Known rows, with every step that occurs:
vibif-neza: [  9.5  -9.7 -13.4 -17.0   2.6  -9.5 -21.7 -12.3   8.5 -15.9   8.2  -5.3
  21.4  12.2   6.4   5.5  10.7  -5.3 -26.9 -11.5 -17.6  -1.1  17.8   6.6
  15.8 -22.5 -41.2  52.2  -2.6]
neza-gato-gama: [  5.7  -7.7 -12.0   6.4   4.6   1.3 -12.9   6.4   9.2   4.0 -22.4  -7.2
   2.6  10.5   8.5 -13.7  15.7   0.4  -0.6  -9.8 -11.5   5.8  22.0   1.7
   7.5 -11.1 -50.5   8.0   0.6]
sanov-gato-gama-zosek-kigaz: [  3.2   3.2 -10.2  46.4   1.5   6.7  -9.1  -7.9  -7.8  11.5  -1.1 -18.7
  -4.3   8.8 -20.7   7.3   9.5   4.5   6.9  -8.6  -9.2  15.6  20.5  -0.3
  26.8   3.6  34.4 -22.8  -2.3]
kigaz-gato-neza-zosek: [  1.1  -1.6 -10.2   6.1   2.8  -2.4  -1.2   7.5  16.3 -26.2  16.3  -6.4
  23.4  11.8  11.0  28.3  16.0 -21.6   7.0  -5.8  10.2  -0.2  23.4   5.8
 -15.8  -7.4 -11.6  38.9  -7.5]
sanov-gato-gama-zosek: [  2.5   2.9  -8.2  47.5   2.5   6.2  -8.7  -5.8  -8.0  13.1   4.9  -9.2
 -10.3   9.2 -13.2  10.6  12.0   1.0   1.8  -5.9  -6.7  16.6  19.5  -0.2
  27.0   5.2  26.8 -16.0  -9.5]
kigaz-gato-neza-zosek-sagake: [  0.7   0.2  -2.9   6.4   7.2  -3.5   3.9   0.1  19.1 -32.0  17.5  -3.6
  22.5  11.4   7.4  28.2  14.7 -20.0  18.0  -4.9  12.8  -2.0  19.3   4.3
 -22.2  10.1  -6.0  31.6  -0.9]
kigaz-gato: [  2.2 -11.5  -5.9 -14.2   2.1  -2.6  -4.0  -4.0   2.9 -29.9  -4.3  -7.3
  24.3  13.6  -0.8  14.1   1.0  -2.6  -2.3  -7.3   5.7  10.9  30.1   2.8
   5.1 -24.8 -30.5  23.6  -5.2]
bila-dedi: [  3.0 -15.3  -0.8  -9.4  -1.0  -1.7  -2.8 -19.1   2.6 -17.0  -8.8  -4.4
  15.8   1.3  12.2  -3.3  -7.1  -7.9 -14.3  -8.0 -10.5  26.0  20.6   4.0
  44.4 -24.8 -59.3  25.0  -1.3]
bila-zosek: [  5.2 -29.3  -5.6 -14.7   0.6  -6.0  -4.1 -13.2   2.0 -16.9 -13.1  -0.9
  22.7   5.4  18.6 -10.4  -8.7   7.9 -32.4  -5.5 -13.1  29.6  30.1  12.6
  40.9 -48.4 -32.4  23.4   2.5]
zosek-tuke: [  0.6 -17.1 -18.9 -16.9   9.3   4.1 -21.1  -6.9   2.7 -14.6  -9.6  -1.7
  11.8   7.6  10.9   8.9  -7.9   2.6 -14.3  -9.7   1.3  22.1  18.7   2.7
  24.7 -26.6 -59.6  19.6  13.5]
gato-gama-zosek-sagake: [  2.4  -4.8  -8.2  17.5   9.6  -1.9  -1.1  -3.2   7.3  -4.6   0.1  -5.4
   0.7   6.4 -20.6   3.0  -0.8  15.0  12.1  -4.6 -10.3  14.0  10.3  -3.3
  18.3  24.6   3.4 -17.1   1.8]
sagake-gato-gama: [  2.4  -3.8   1.7  29.2   5.6  -0.6  -5.3   6.8   1.3 -13.1   3.0 -12.4
  -1.2   9.1   2.0 -13.9   0.6   8.0  -5.9  -8.9  11.9  10.2  18.4   3.1
  35.1  -5.0 -13.5  -5.7   2.5]
gato-neza-vibif: [  3.5  -8.1  -6.7   6.9   3.3  -8.6  -3.5  -5.2  14.1  -4.1  17.6  -3.3
  23.1   6.6  19.4   3.5  34.7 -13.3 -12.8  -6.3   1.6   2.3  15.3   4.6
  16.6  -9.9  -3.7  46.1   0.9]
sagake-gato-gama-zosek: [  2.9  -1.6  -5.9  38.2   7.7  -4.1  -5.2   6.7   2.1  -7.6  -4.5 -14.5
  -4.2  10.9  -6.5 -13.1  -2.6  12.7   0.9  -7.3  11.9   9.8  12.3   1.9
  34.5  16.6  10.4 -13.5  -1.8]
kigaz-gato-gama: [  2.7  -3.5 -10.1   2.6   4.3   2.9  -3.6   9.2   2.7 -19.5   8.8  -8.0
  12.1   9.5 -17.5  16.7  10.0   4.4   7.9  -6.3   3.0   7.8  30.7  -3.6
   3.4 -14.5 -22.9   0.1  -5.4]
gama-zosek: [  3.1 -13.5 -13.4  -1.4   4.3  -6.9  -7.0 -13.8   4.2  -9.2 -16.3  -8.0
  13.6  11.3  -1.1   0.4  -8.5   5.1 -10.0  -5.7  -7.6  19.4  15.5   5.3
  27.6  -2.7 -20.2  16.4  -4.5]
vibif-neza-gato: [ 12.2  -6.3 -17.4 -15.0   2.7 -10.4 -27.5 -12.1  13.5  -5.9 -17.1  -6.4
  18.0  16.3  15.8 -10.1  20.8 -11.9 -20.1 -13.6 -18.9 -11.9  18.3   7.6
  -2.3 -15.4 -57.6  57.1  -1.5]
sanov-gato-neza: [ -2.7  -0.9   7.1  34.5   0.7  -0.8   0.6 -19.0  -5.1   2.9  15.2  -5.8
   3.7  11.6  13.8  16.1  23.7 -19.4  -7.4  -8.7   8.2  16.0  22.1   4.6
  30.9 -15.1   7.0  25.8  -6.3]
sagake-gato-neza: [ -2.2  -4.8   8.5  26.0   4.4  -9.5   3.9  -6.8   5.6 -18.7   6.0 -11.3
   9.7  13.9  20.8  -9.1   8.7  -7.8  -9.0  -9.8  23.2  10.5  16.1   6.0
  38.8  -4.8 -12.2  29.3   1.7]
neza-zosek-sagake: [  3.4 -12.9  -5.2  -2.7   7.5   0.2  -9.3  -6.1  19.6 -25.6  -3.8  -0.4
  16.5   7.4  15.3   8.7  -6.5 -11.2  -2.2  -5.3  -8.9   9.4  12.9  12.4
  -4.8  -0.8 -28.0  22.5   7.6]

Rows:
[  4.5  -7.4 -18.3  -4.1   3.7  -3.3  -4.2 -11.4   2.9 -22.1 -19.6 -21.6
  26.5  13.9 -19.8   5.1  -7.4   7.6   7.8  -8.4  -1.0  10.9  22.8   2.5
   9.4  -1.1   4.6   8.3  -1.5] | gama-zosek-kigaz-gato
[  4.7  -4.0 -19.1  14.3   5.1   1.7  -5.5  -0.1   5.2  -1.0  -7.8 -18.7
   8.9   7.0 -25.5  -0.7  -2.0  16.4   4.8  -8.3 -14.7  16.4  17.0  -2.3
  26.8   4.8   0.8 -15.5   2.3] | gato-gama-zosek-kigaz
[  4.9  -3.0 -11.6  16.3  10.6  -2.9  -7.7  -3.0  12.9   4.7 -27.6  -6.9
  -1.6  11.4  -5.2 -14.7   9.7   6.1  16.1  -7.2  -9.7   3.6  12.3  -0.7
  -0.2  26.7 -16.1  -7.0   2.7] | neza-gato-gama-zosek-sagake
[  7.5  -1.9 -22.1  14.6   5.1   1.1 -12.9   1.7  10.1   8.7 -33.8 -19.2
   7.0  11.1  -7.6 -18.5   8.4   7.9  10.1 -10.9 -15.1   4.1  18.3   0.1
   7.6   8.6 -17.4  -6.0   4.0] | neza-gato-gama-zosek-kigaz
[ -1.7  -1.1   8.9  30.6  10.2 -13.6   7.8 -17.3   7.9 -17.2  -4.4  -9.7
   6.3  14.0   3.9  -8.9  -0.2   2.3   9.9  -6.5  19.9   7.6   3.5   3.3
  25.4  37.6  20.9  10.9   3.6] | gama-zosek-sagake-gato-neza
[  0.4  -2.1  -4.9  -3.8   1.3  -3.2   4.7  -7.8   6.7 -23.5   2.6 -19.7
  31.9  13.1  -6.9  13.2  12.0  -5.0   8.7 -11.0   7.9   6.8  28.1   0.8
   9.7 -17.3  -6.4  26.8   3.0] | zosek-kigaz-gato-neza
[  3.6  -9.6   1.5  17.3   8.5  -2.3  -8.6  -2.0  17.1 -31.2  -5.2  -6.1
  10.9  10.3  21.8  -5.3 -10.0  -9.8  -0.9  -6.5   9.7   3.9   9.8  14.4
   3.6  10.5 -18.0  16.1  10.7] | neza-zosek-sagake-gato
[  3.8   0.0  -8.7  37.5   7.3  -1.3  -5.0   5.1   2.9  -9.1  -9.4 -24.3
   2.4  10.3 -14.4 -17.5  -5.2  15.9   4.0  -9.8   7.4   6.9  14.9   1.6
  34.4  14.9  17.5 -19.1   5.5] | sagake-gato-gama-zosek-kigaz
[  2.6   0.3  -8.4  12.7   9.3  -2.0   1.0   2.2   5.7 -18.0   2.7  -7.4
   8.0  10.3 -29.3  16.0   4.7  12.3  24.6  -3.7   1.2   4.3  18.8  -5.9
  -6.7  23.5  11.0 -15.8  -3.7] | kigaz-gato-gama-zosek-sagake
[  3.9  -3.4 -12.2  -0.5   2.6   5.3  -3.7   5.1   3.8 -19.9  -0.1 -20.7
  22.3   9.4 -23.1   9.9   5.9   9.7  10.5 -10.1  -3.1   7.7  31.4  -2.5
   9.3 -17.8 -11.1  -5.6   4.6] | zosek-kigaz-gato-gama
[  4.4  -2.0 -11.0  -0.6   2.5  -4.1  -2.2  -1.9  11.5 -18.2   8.5 -18.4
  37.3  10.4  -2.8  10.2  28.6  -8.1   5.9  -9.6   8.0  -3.7  24.0   1.6
  -1.2 -11.2  14.9  32.1   5.4] | zosek-kigaz-gato-neza-vibif
[  1.6  -1.4  -0.4  40.0   0.8   8.9  -8.5  -6.2  -8.5   7.3  12.2  -6.7
  -7.3   6.6  -4.9  11.2  15.1  -3.2  -4.9  -7.8  -5.2  17.0  25.3   0.6
  28.1 -16.2   0.8  -9.3  -4.8] | sanov-gato-gama
[  1.1  -4.4  14.5  26.8  10.1 -11.4   3.8 -11.7  12.9 -18.7  11.2  -5.7
  14.6  10.2  19.9 -12.0  22.0  -6.0   1.2  -7.1  23.4  -3.5   6.7   5.7
  17.7  21.1  22.5  26.6  11.8] | zosek-sagake-gato-neza-vibif
[  0.3  -1.8  -0.2  31.7   6.3  -6.7  -3.6   4.8  14.6 -21.0  10.2 -10.7
  10.4  12.4  29.1  -2.1   7.4 -18.8  -7.2  -8.4  20.9   0.6  12.0  12.1
  18.3   2.3  -7.4  33.4   1.3] | sagake-gato-neza-zosek
[ -3.0  -4.5  19.9  23.4  10.4 -10.4   9.9 -17.2   8.3 -24.6   4.7  -6.5
   9.4  12.7  14.1  -9.2   6.0  -3.8   4.7  -8.8  22.4   7.1   9.3   4.3
  27.6  16.7  -1.8  21.1  10.1] | zosek-sagake-gato-neza
[  5.6   0.7 -20.2   9.7   4.2  -8.7  -2.7  -4.5  10.9 -12.0  -0.2 -20.1
  32.4  11.7 -12.9   7.3  22.3  -2.1  10.8  -6.8   7.7  -4.7  17.3   1.2
  -2.6  14.0  36.1  23.3   0.0] | gama-zosek-kigaz-gato-neza-vibif
[  1.1  -4.8  12.2  26.3  10.5  -2.4   1.2  -4.4   6.5 -20.0   2.2  -7.3
  -0.9   8.6  -2.4 -12.6  -1.6  10.7   6.3  -7.8  12.3   8.3  11.7   1.9
  24.5  15.3  -7.8 -12.2  10.7] | zosek-sagake-gato-gama
[  4.7 -27.0  -9.0 -15.5  -0.1  -2.4  -3.6 -17.0   2.8 -17.4 -20.5 -12.5
  31.5   4.8   7.4 -15.1 -11.6  13.3 -27.4  -8.8 -15.9  27.9  30.1  12.0
  41.8 -50.9 -17.6  17.4  11.3] | bila-zosek-kigaz
[  1.8  -5.3 -10.6   8.8   2.7  -0.5  -3.1  -2.0  18.8 -14.4   8.0 -14.6
  26.1   8.3  16.5  10.5   9.8 -18.0  -2.2  -9.8  -6.0   6.8  16.5   9.4
   8.7 -11.1 -14.6  35.6   5.5] | gato-neza-zosek-kigaz
[  1.4  -0.8 -14.4   6.8   3.4  -6.5   3.2 -10.5   6.2 -17.1  -5.2 -21.5
  26.4  14.5 -16.9  11.5   5.1   0.3  14.1  -9.0   7.3   6.6  19.6  -0.9
   9.4   9.0  13.1  17.4  -2.9] | gama-zosek-kigaz-gato-neza
[  2.4  -0.6   1.8  35.0  10.9 -14.6   1.9 -13.7  12.6 -12.2   2.3  -8.6
  12.0  11.3   7.4 -12.3  16.7  -0.9   6.7  -4.4  19.6  -3.8   1.1   4.1
  14.5  43.3  45.6  17.6   6.2] | gama-zosek-sagake-gato-neza-vibif
[ 14.8   4.8 -30.4   7.2   5.5  -5.9 -26.7  -2.9  14.0   8.4 -15.9 -18.5
  12.4  13.4 -12.9 -12.4  21.6   1.7  -0.8 -13.6 -23.4 -17.0  15.3   1.6
  -5.4  11.8 -16.8  23.2   1.0] | vibif-neza-gato-gama-zosek-kigaz
